Each row comes from the steps of one walk. Every step used is in the known rows, and no mark comes twice. Write the walk behind each row, first mark first.
Known rows
zigi/muleton: [  0   1   4   8   1  -4  -4  -4   5   6  -3  -1 -10  -1  -2   2 -17   2
   7  -5  -2  -6  -3 -11]
zigi/tepo/todi/guve/puvi: [ -5  -2 -11  -6 -16  -2  -6   9 -11   4   1  -4  14   1   4  -1   7  23
   7  -7   4 -17  13  15]
muleton/zigi/guve: [ -2   9  -6  -6  -8 -12  -2   5  -9 -12  -3   4   4  -1  -6   2   5   5
   7  18   0  -9  11   3]
tepo/todi/guve: [ -1  -7  -2   3 -14   3   0  13  -1  -3   2   0   5   1  10   1  16  11
  10 -10  -3 -12   6   5]
zigi/tepo/todi/guve: [  1  -8  -3  -4 -18   1   3   6  -4   3  -2  -3  19   0   9   0  10  16
   9 -14  -2 -12  12   6]
sezof/todi/guve: [ -3  -6  -2  11  -9  -1   5  15   2  -3   0  -7  13   1  20  -4  -5   2
   7  -6  -2 -29  10  -7]
tepo/sezof/todi/guve: [  2 -13   3   8   5   6  -2  19  -5  -3  -2  -6   5  10  18 -10  -3  11
   7 -14  -3 -28  10  -2]
zigi/tepo/guve: [  6   6  -7  -8   2   2  -2 -14  -2  11 -10  -5   7  -2  -2   9  -6   5
   0  -8   6   5   8   5]
todi/guve/sezof: [ -6 -11  -2   3 -13  -9   5  18  -8  -6  -2  -1   9  -5  -2  -2   1 -13
   1  13  -4 -15   7   1]
tepo/sezof/muleton/zigi: [ -2  -2   5   4  13   6 -12  13 -14 -12  -1  -1  -8   4  -2 -13  22  11
   0  11 -12   7  11   1]
muleton/zigi: [-3  6 -1 -9  1 -6 -3  5 -1 -8  2  4 -7  0 -1 -4 14  4  4 13 -3  8  7  2]
sezof/guve/tepo/todi: [  9  -1  -6   6 -12   5  -3   9   3   7  -1  -9 -14  -8   4  -1  10  18
  12 -13  -3 -20  10   8]
todi/guve/sezof/muleton/puvi: [-11  -5   1  17 -16  -7   1  18 -18  -9  -1  -5  -4  -9  -4  -7  10 -15
   0  14 -13 -11   5 -10]
todi/guve: [ -4  -5  -2   4 -14  -2   1  14  -2  -5  -3   1  11   2   0  -1   3  -1
   3   1  -2 -18   5  -1]
guve/tepo/sezof/todi: [  4 -12   0   5  16   7  -4  16  -4   0  -4  -4 -10   1  18  -9  -9  21
   9 -17  -7 -10   9   5]
guve/todi: [ -9   2  -3  -3   2  -5 -22   1   0  -3   9  -2   2   1  12  -1  -4 -13
   0  11  -2  -9   3  -3]
guve/puvi: [ -8   8 -10  -3   2  -3 -13   4  -9   0   3  -1  -7   1  -6  -2  -4  10
  -3   9   9  -7   2  13]
todi/guve/puvi: [-12   2 -11   2 -12  -5 -11  18  -9  -5   0  -2   6   3  -5  -2   1   9
   0   9   6 -24   6  10]
sezof/todi/guve/puvi: [ -9   1 -10   9  -7  -3  -5  19  -4  -3   3  -8   9   2  15  -5  -8   9
   5   2   6 -35  11   4]
muleton/puvi: [ -3   7   1   2  -1  -2  -1  -5  -5   3   2  -1 -24  -1  -2  -2   0   1
   4  -9  -4   5  -8  -8]
guve/tepo/todi: [  1  -6  -5   1  -1   4  -2   9  -2   1   0   2 -11  -7  12   0   9  21
  11 -14  -7   6   5  11]
todi/guve/tepo/sezof: [ -1 -16  -2   5  -3   3  -5  25  -7  -6  -7   3   0   4   3  -6   2  17
   9  -9  -8 -16   9   7]
muleton/zigi/tepo/todi/guve/puvi: [ -8   6 -12 -15 -14  -8 -11  14 -12  -4   3   0   6   0   2  -5  20  27
  10   8   1  -8  19  16]
tepo/sezof/todi/guve/puvi: [ -4  -6  -5   6   6   4 -10  23 -10  -3   0  -8   1  11  13 -10  -6  18
   4  -7   3 -34  11   8]
sezof/muleton/zigi/tepo/guve/todi: [ -8  12  -6  -2   5  -2 -25  -1 -10  -7   0  -7   7  -6   6  -1  16  -4
   0  24  -8   5  19  -2]
tepo/guve: [ 5  9 -6 -1  8  4 -5 -9  1  6 -7 -3 -8 -1 -1 10 -1 -1 -1 -2  6  6  1  4]
muleton/zigi/guve/sezof/todi: [ -4   5  -7  -2  -5 -19   3  10 -12 -11  -1  -3   4  -8   7  -1  -3  -5
   8  23  -2 -17  16   1]

Which walk is each row?
[  3  -2   1 -13   9  -1  -3   7  -7  -2  -2  -4   3   5  12 -11   5  19
   8  -4  -4  -5  18   2] | muleton/zigi/tepo/sezof/todi
[-11  16  -9   8  -6  -8 -16  11 -21 -16   0  -2   4  -5 -11  -4  13   9
   1  35  -2 -12  15   6] | sezof/muleton/zigi/guve/puvi
[  5  -5  -2  -8  -1   2 -19   2  -4   7  -1 -13   5   6   2  -7  -5   4
   3  -5   0 -30  15   1] | zigi/tepo/sezof/guve/todi
[ -6   7   4  17  -1   3  -4  -1 -12  -3   1  -5 -15  -6  -3  -6  11  -2
   0   4 -11   5  -3 -13] | sezof/muleton/puvi
[ -2   6  -9  -4  -6 -12  -4  11  -9 -12  -6   6  -1  -6  -3   1   3  14
  12  15  -5  -6  14   7] | muleton/zigi/guve/tepo
[ -4  -9  -5  13  -7   0   3  23   1  -4  -3  -5   9  -4  23  -5  -7  10
  11 -10  -6 -27  12  -3] | sezof/todi/guve/tepo
[  3  -3  -1  -1   5   4 -24   7  -2   2   3 -12 -10   9   2  -8  -1  -2
   2   0   0 -32   9   0] | tepo/sezof/guve/todi
[ -3  -7   0   4   3  -7   7   8  -4   0   2  -9   0  -9  16  -5 -10 -12
   1   5  -2  -9   8  -3] | guve/sezof/todi
[ -6   4  -3  16 -10 -12   1   3 -24  -8  -4  -6  -4 -12 -10   1  -4 -13
   2  19  -8 -11   4  -8] | zigi/guve/sezof/muleton/puvi
[ -5   4  -7  -7  -9 -20   1   9 -14 -12  -3   3   2  -8  -7   1   3  -6
   5  28  -1  -7  13   5] | muleton/zigi/guve/sezof
[ -4 -10  -5   7 -12  -2   0  22  -2  -6  -6   2   6  -3   3  -1   1   9
   8  -2  -7 -15   7   4] | todi/guve/tepo
[  0   5 -10  -5  -8  -9  -4  11 -10 -11  -3   5  -4  -7   3   2  11  22
  17   7  -6  -3  15  12] | muleton/zigi/guve/tepo/todi
[ -7  -2   0  -1  -3 -10  -2   9 -17  -9  -1  -4   7 -13  -3  -8  14  -9
  -2  28 -12  10  17   0] | guve/sezof/muleton/zigi/tepo
[  3  11  -8 -17   3  -4  -6  -7  -4   2  -8  -2   0  -3  -3   4   9   9
   4   7   2  12  14   7] | muleton/zigi/tepo/guve
[  1   0  -6   0   5  -6  -5  17 -11 -11  -6   0  -4  -1  10  -5  -3  23
  15   3  -6 -17  18   6] | muleton/zigi/guve/tepo/sezof/todi
[ -2   5  -5   1  -9  -3 -20   2   5   3   6 -12  -3   0   4  -3  -2 -13
   2  10   1 -34   8  -5] | sezof/guve/todi
[ -7   6   2   7   1  -1  -7   8  -9 -13   2  -1  -1  -5  -2  -8  24   1
   0  22 -11   8  11  -4] | sezof/muleton/zigi
[ -1  -2  -6   8  -7 -14   8   6 -11  -4  -4  -7  12  -9   9   3 -19 -11
   5  11   2 -27  11  -2] | zigi/guve/sezof/todi
[ -4 -11  -3   1 -15  -5   3  17  -8  -3   2  -2   3  -6   9  -1  14  -1
   7   0  -5 -11   8   7] | tepo/todi/guve/sezof
[-11  -7  -1   3 -17 -11   0  21 -17 -13  -3  -3  19  -9  -3  -8  16  -8
   1  26 -13  -9  20  -2] | todi/guve/sezof/muleton/zigi/tepo
[  6   0  -6   7 -10   1  -3  10   5   4  -5  -8 -10  -6  -4  -2  -1   9
   8  -4  -2 -24   9   2] | sezof/guve/tepo
[  1   0  -9   6  -8  -7   0   7  -8  -5  -9   2   8  -6  -3   6 -13  10
   9   3  -2 -17   7   6] | zigi/guve/tepo
[ -4  -5  -5 -14 -15 -12   2  14 -12  -6   0   1   9  -7   5  -5  20   9
  10   9  -7  -2  20   9] | muleton/zigi/tepo/todi/guve/sezof
[  4 -11   0   0  13   6  -7  13  -6  -2  -6   2 -12   2   3  -6  -3  19
   6 -12  -7   2   5   9] | guve/tepo/sezof
[ 11  -5   2   2   3   8  -6   6  -1   5  -3 -10 -11   8  -6  -7   2   9
   2  -9   1 -25   7   2] | tepo/sezof/guve
[ -5  10  -9  -4  10  -1 -26  -7   0   3   0  -6  -6   0   9   8  -5 -13
  -2   7   4  -2   3   1] | tepo/guve/todi
[ -8  -6   0  13 -17  -2  -1  16 -18  -6   4  -5 -10 -10   6  -5  22  -2
   8   1 -13  -5   6  -4] | tepo/todi/guve/sezof/muleton/puvi
[ -6  -5   2  11  -1  -5   0   9 -14  -7   0  -6   2 -12  -3  -5   7 -17
  -6  21  -9   3   6  -3] | guve/sezof/muleton
[  2  -6  -3  15   2   2  -8  14 -18 -10 -11  -2   5  -2  -4  -2  -4  16
   7   3  -9 -16  12   5] | zigi/guve/tepo/sezof/muleton
[ -5  -2  -3  15 -10 -11   1   7 -20 -10  -5  -6  14 -12  -8   2  -4 -15
  -1  25  -5 -14  10  -2] | zigi/guve/sezof/muleton
[ -1   1   2   7   6   1 -11  12 -19 -15  -4  -2   1   4  -6  -8  15  11
   3  15  -9  -7  15   2] | tepo/sezof/muleton/zigi/guve
[  2   4  -7   2  10  -2   2  -2  -4   6  -5 -11  -8  -9  13   6 -10 -13
  -1   3   4  -3   7   2] | tepo/guve/sezof/todi
[ -5 -11  -1   9  -2   3 -11  32 -14 -17  -6   2  -1   0   1 -12  19  18
   8   7 -17 -10  17   5] | todi/guve/tepo/sezof/muleton/zigi
[ -6   0  -8 -11   1  -5 -11  20 -13  -6  -1  -5   6   8   9 -13   5  27
   8   5   1 -22  23  11] | muleton/zigi/tepo/sezof/todi/guve/puvi
[ -9   1   3  13  -2  -6   0   4 -18  -4   2  -6 -16 -13  -5  -6   6 -16
  -3  14 -12   8   0 -10] | guve/sezof/muleton/puvi
[-10  11  -9  -9  -5 -16 -20   5  -8 -14   3   3   7   0   3   0   2  -5
   7  27  -1 -16  13   0] | muleton/zigi/guve/todi
[ -9  -7  -2   6 -14  -5  -2  23 -15 -13   4  -2   3  -9   8  -6  32   1
   7  17 -13  -3  16   4] | tepo/todi/guve/sezof/muleton/zigi
